Each row was made from one path, in order. Every step used is in the known rows, and no mark comes twice. Write each row's path.
Known rows:
S > Z > L > Q: [ 14.9  -8.2 -23.1  -0.6   0.8   6.0   1.2  -2.9   3.4   5.7 -17.9 -36.7
   7.9 -11.4   0.8  -3.3  -4.8  -0.6]
B > Z > L > Q: [  5.9 -14.4 -30.6  -1.4  -3.2   3.7   6.8  -2.0   1.2  -1.7 -19.3  -9.7
  -6.6 -23.6  -7.4  -2.3  -1.3   4.3]
Z > L > Q > F: [  6.2  -1.9 -12.7  -5.0   0.0   2.9   2.6   5.2  -8.7 -10.4  -9.0  -3.6
 -20.5  -7.8  -0.4  -1.8  -0.5  -1.2]
B > F > L: [-13.3  -0.1   7.0  10.0   7.0   2.9  -8.4  -4.0  -9.9  -2.1  22.7  -0.2
   2.6   0.1   7.2   1.4   3.3   7.3]
Z > L > Q > F > S: [  3.0  -6.3   4.3 -10.3   1.2  -1.5   1.1   5.5  -1.5  -5.2  -3.5  23.0
  -5.1  -5.0   1.2  -0.2   4.3   3.3]
B > Z: [  6.3  -2.0 -31.4   2.7  -0.8   1.2  -2.3  -6.6  -5.9  -3.9  -8.4  -6.4
 -13.4 -17.9  -8.2   1.7   1.0  -2.2]
S > Z > L > Q > B: [  7.7  -8.3  -7.4  -2.8   1.7   3.5  -0.8  -1.2  22.8   1.0 -29.1 -38.4
   5.2  -1.7  -4.4  -2.5  -5.5  -7.8]
L > Q: [  1.8  -9.2  -9.5   2.4  -8.7   1.4   3.9  -5.8  -8.1   4.1   0.2   0.6
 -27.3 -10.8  -3.0   0.7  -5.6   4.4]
Q > S: [ -3.5  12.9  -7.4   0.1  -1.8  -3.4  -8.0   0.1 -17.3   0.9  -3.8  10.7
 -15.6   8.7  -3.8   2.1   2.0  -8.2]
B > Z > L > Q > F > S: [  9.3 -15.2  -1.0 -10.0   3.2  -4.1   4.7   2.0   1.6  -7.7 -16.7  22.0
  -0.6 -17.2  -5.6  -1.9   7.3   3.8]
L > Q > B: [ -6.0  -9.5   4.1   0.1  -9.6  -0.3   1.3  -5.4  11.1   1.9 -13.0  -1.6
 -29.7   0.2  -8.4   1.0  -5.5  -2.8]
L > B: [ -1.4  32.0  -8.8   1.5  -6.9  -0.9  10.6   0.8  -2.9   4.1   7.9 -13.2
 -11.4  -0.7   0.1   2.0  -6.5  -1.3]
S > L > Q: [  1.0 -25.7  -4.9   5.5  -6.2   4.3  -0.6  -0.9  -3.5   0.1   2.9  10.0
  -6.6  -1.0  -3.4  -1.5  -4.6   4.2]
Q > B: [-11.1   6.9 -12.5  -0.5  -3.7   1.2  -9.8  -3.7  10.6  -3.7  -7.7  -4.7
 -20.3   5.9  -7.4   4.4  -2.3  -8.5]
S > Z > L: [ 12.1   8.5 -39.4  -1.0   6.7   7.7  -8.9  -1.6   1.5   0.0 -13.6 -40.9
  16.4  -7.5   1.9  -0.5  -1.7  -6.6]
F > S > Z: [  9.1   3.1 -11.6  -1.4   4.3  -0.4 -11.7  -6.9   4.8   7.7  -2.4  -8.0
  15.5  -2.7   1.4   3.0   1.6  -3.3]
F > L > Q: [ -6.8 -14.7   5.9  10.6  -0.8   6.6   1.2  -7.8  -8.2   1.6   5.3  13.1
 -11.3  -9.1  -3.3  -0.2  -3.8  12.8]
S > L > Q > F: [ 11.8 -22.8   4.0   2.9  -1.4   2.4  -0.5   3.1  -9.7 -12.4   0.2  12.7
 -14.4   4.2  -2.5  -2.9   0.5  -1.0]
S > L > Q > B: [ -5.4 -25.6  12.4   3.6  -6.9   2.2  -3.1  -0.6  16.0  -4.4  -8.2   9.0
  -8.7  10.2  -8.3  -1.2  -5.3  -2.6]
S > L: [ -0.8 -10.8 -19.6   5.2  -1.1   5.8 -11.2   0.7  -5.5  -6.3   7.0   6.7
   4.5   3.6  -1.9   1.3  -1.8  -1.1]
Z > L > Q: [ -2.4  -4.6 -21.7  -2.6  -5.7   5.0   3.5   1.1  -2.9   0.7  -5.8  -6.6
 -12.1 -13.4  -1.1  -0.3  -5.5   4.7]
F > L: [ -9.8   0.3 -10.8  10.7   4.8   6.8  -9.5  -6.1 -10.0  -4.4  10.2   9.6
  -0.2  -3.5  -1.4   2.8  -0.8   6.3]

Write each row's path:
[  5.5  -9.5  15.9  -5.6  -2.8  -5.7   2.1  -1.9  -5.9  -1.6   3.4  26.2
 -22.7  -2.6  -1.3   1.7   3.0   2.8] -> L > Q > F > S
[  6.5  25.1 -15.4   2.3  -4.4  -2.6  13.8  -3.1   0.7   2.4  -4.6 -13.8
  -6.8 -11.6  -6.4   0.7  -2.6  -0.6] -> L > B > Z
[-8.4 27.6  8.0 10.3  0.9  4.5  8.0 -2.7 -4.6  2.0 12.0  1.5  6.5  2.2
 -0.4  1.3 -4.3  8.0] -> F > L > B
[  4.3  28.6  23.6  -2.0   4.6  -8.0   8.2  -2.2  10.7  17.3  16.8 -22.8
  27.4   6.0  11.9   1.1   2.3  -1.2] -> L > B > F > S > Z
[  4.4 -10.5   8.9  -6.4   5.8  -2.7   1.7  -0.8  12.1  12.4   2.0 -17.2
  25.5  -6.5  11.1  -2.2   3.2   3.7] -> B > F > S > Z > L > Q
[ -0.7 -14.1  36.7  -3.5   2.6  -9.0  -1.1  -6.8  25.9  14.1  -3.1 -14.9
   8.6   6.7   3.9  -0.1   2.5  -3.9] -> L > Q > B > F > S > Z
[  6.3 -11.1  22.1  11.1   7.9   1.1  -1.6  -8.1  -9.1   5.6 -13.7  -0.5
   9.4   6.8  -3.1  -3.4   0.1   0.7] -> F > L > Q > S > Z
[ 15.1 -11.7 -18.4  -4.6   2.3   0.8   7.5   2.8  -4.9 -11.8 -20.7  -6.5
 -14.3 -19.5  -7.0  -3.1   2.7  -1.3] -> B > Z > L > Q > F
[ -5.1 -13.8  -4.8   0.3   0.2   1.1 -13.0   0.3   0.9  -2.9  12.3  35.0
  18.5   5.6  -0.8   2.7   2.1   3.3] -> F > S > L
[  3.3  -7.9   8.4  -3.6   4.4  -0.3   0.3  -0.1  22.9   5.4 -15.3 -44.4
   9.5   2.2   5.0  -3.2  -1.1  -7.2] -> S > Z > L > Q > B > F
[ -0.6   4.1  -2.2   7.8   8.8   5.1  -9.3  -1.8 -15.4 -13.8   5.9   9.8
 -10.4   2.3  -1.9   1.5   4.4   1.0] -> Q > F > L
[-14.7  30.2  14.5  -8.8   0.8  -5.5   9.0   7.3   7.7   8.2  19.2   2.2
  22.6   2.8  12.4   1.5   1.8   4.5] -> Z > L > B > F > S
[-13.5  -7.3  12.2  -5.0  -2.3  -1.4   1.5   3.6  15.1  -0.8  -5.6 -17.2
 -11.0   2.2   3.0  -1.0  -1.3  -2.0] -> Z > L > Q > B > F
[  3.1 -11.5   5.4  -2.5   5.3  -1.2 -13.1   4.5  -3.6 -12.5   9.5  35.8
   9.3  12.2  -0.2   2.2   7.0  -2.3] -> Q > F > S > L
[ -7.3  15.8  16.1   4.6  -2.3  -1.9   6.4   6.7   0.0   2.3  23.6 -10.6
  14.8  13.0   8.6  -0.7  -0.7   0.2] -> S > L > B > F
[ -4.0  -4.8  -2.3   3.4   1.1  -0.2 -12.6   4.9 -14.0  -7.2  -0.7  24.9
   4.3  17.6  -3.8   0.9   2.9  -7.6] -> Q > S > L
[  5.9  34.2  -3.7  -1.7   6.0   0.3   8.9   4.8   7.3   8.5   3.9 -57.8
  26.5   2.7  12.8  -2.1  -1.3  -5.3] -> S > Z > L > B > F
[  3.0  -7.3 -10.0  -3.8  -0.7  -2.3   5.2   2.0  -8.4  -0.2 -26.9   9.9
  -6.1 -11.1  -9.2  -2.9   2.8  -0.9] -> B > Z > L > Q > S
[ 1.2 15.4 -1.9  5.0 -4.5  3.3  4.7  4.1  0.1 -0.2 11.3 -0.7  9.8  8.2
 -0.9 -0.1 -5.0  0.3] -> S > L > B
[ -4.4  -3.0  -3.7  -4.3  -3.2  -1.6   1.6   4.8 -11.3   0.4 -14.5  12.4
 -10.0   0.9  -2.6  -2.0  -1.1  -1.7] -> Z > L > Q > S
[-11.0  27.8  27.3  -3.7  -1.9  -9.6   8.6   1.3   4.1  12.3  27.0   5.9
   7.8   5.4  10.5   2.8   2.0   4.2] -> L > B > F > S
[  0.7   7.8  -2.4  -6.1   3.0  -3.7  -9.0   0.1  -7.5  -7.4   6.8  23.8
 -12.2   0.9   0.3   3.6   6.0  -3.0] -> Q > F > S
[ -8.6 -30.8  29.3  -0.5  -2.2  -4.5  -2.1  -0.1   3.5   5.9  22.4  29.0
  13.2   5.2   7.6  -0.3   3.7  10.2] -> B > F > S > L > Q
[-9.5 18.8 32.3  2.5  1.2 -7.9  4.9 10.3 -7.5  2.9 16.4  6.0 17.2 26.5
  7.3 -2.0  3.1 -4.8] -> Q > S > L > B > F
[ 2.4 15.1 24.0 -2.9  2.7 -4.8  3.8  8.2  1.4 -5.5 13.2 28.5 15.0 15.8
  2.4  1.0  3.2 -0.8] -> Q > F > S > L > B
